Each row was made from one path, in order. Every step used is in the known rows, and no mark comes twice. Write each row's path.
In the rows, zero is written as 128.
Known rows:
n-j-h-d-s: [122 116  76  89 136 130  81 166 183  93 135 114 141  75  65 179 170]
q-d: [107 119  87 115 135 186 131 118 174 105 165 106 119 118 111 129 129]
h-j: [124 102  85 103  96 158 118 123 165 114 123 123 109  91  63 140 173]
s-n-j: [100 111  75 159 108 102  86 128 177 114 140 108 140  85  77 153 151]
d-n-j: [113 116  65 114 100  84 131 109 159  92 155 113  83 107  73 141 181]
s-n-j-d: [ 98 117  70 160 131 110  84 161 194 108 140 120 150  83  73 138 132]
j-q-d-s-n: [132 152 118 149 136 123  94 121 181  88 117  76  93 114 112 166 120]
h-d-s-n: [136 136  70 102 135 100  89 132 201 125 129 121 107  86  82 137 165]
q-d-n: [104 122  71 124 126 131 148 109 181  96 166 104  98 129 104 131 139]
h-j-n: [140 108  97 130 110 157 116 126 182 111 110 118 118  75  57 145 163]
j-h-q-d: [139 130 102 126 127 146 108 131 153  98 137  94 163  92 109 186 155]
k-j-h-d-s: [116  59 124 104 128 137 136 155 206 101 121 106 144  66 103 148 166]
d-s: [150 131  94  98  90 107 109 114 157  82 157  95  89 106 123 118 166]
n-j-q: [121 127 106 112 128 154  86 132 149  98 123 104  98  87  75 171 155]
h-q-d: [130 139  90 104 120 161 108 111 108 125 128 113 113 114 113 163 136]
n-j-d: [111 117  75  97 147 169  97 178 171  95 151 138 128  86  72 127 139]
n-j-q-d-s: [114 134  98 106 134 143  80 149 158  85 122  98  95 104  83 179 132]
h-q-d-n: [128 142  79 109 114 123 119 104 113 118 128 111  99 122 107 165 144]
h-q: [148 137  99 104 102 146 105  96  95 129 126 115 106  96 108 153 167]
k-j-h-q: [117  60 135 117 111 145 138 139 161 105 116 101 151  71 114 160 164]

Which path is each row?
[118 125  55  85 144 112 117 126 188 129 134 137  89  87  52 146 183]
h-d-n-j
[104 113  72 158 128  97  77 148 202 113 131 109 164  72  65 175 156]
s-n-j-h-d
[112  68 120 105 130 147 141 177 193  89 134 122 121  85 117  97 131]
k-j-d-s
[138 133  93 130 123 120 115 126 155  94 136  92 153  97 104 187 160]
j-h-q-d-n
[131 137  88 137  96  60  72 136 172  81 127  86 103 101 101 158 146]
d-s-n-j-q
[121 114  66 110 123 131 125 163 193  99 124 140 110  96  51 121 155]
h-j-d-n
[152 129 107 125 114 136 106 120 143 101 134  96 159  79 106 178 177]
j-h-q
[129 132  74 126 146 125 141 153 198  91 163 133 111 101  91  88 147]
j-d-n
[128 147 113 143 141 134 122 104 176  93 126  83  79 116 102 162 136]
j-q-d-n
[122 123  67 120 103  68 120 121 153  87 141 106 107 101  74 173 182]
d-n-j-h-q
[109  68 124 133 111 112 125 155 177  95 110  92 157  83 118 172 140]
k-j-h-q-d-s-n
[124 145  76 109 111 110  80 134 114 111 116 105 114 117 107 182 125]
h-q-d-s-n-j
[118 124  72  89 138 141  87 188 170  81 148 130 119  92  79 128 135]
n-j-d-s
[ 92 120  62 114 130 128 134 127 177  92 159 108 100 128  89 148 135]
q-d-n-j
[118 131  84 104 122 145 118 131 175  86 162  95 105 127 123 131 125]
q-d-s
[127 128  76 129  90  62  78 137 172  83 141  93 111 102 102 146 150]
d-s-n-j
[102 128  70 125 122 115  98 146 185  86 150  94 120 124 109 151 113]
q-d-s-n-j
[121 125  94 123 119 136 114 127 178 101  97 106  88 108  58 172 146]
h-j-q-d-n
[108 129 100 112 141 163  88 143 158  96 123 102 102  99  77 178 134]
n-j-q-d
[144 136  99 120 120 125 101 137 153  89 134  88 156  97 114 187 153]
j-h-q-d-s
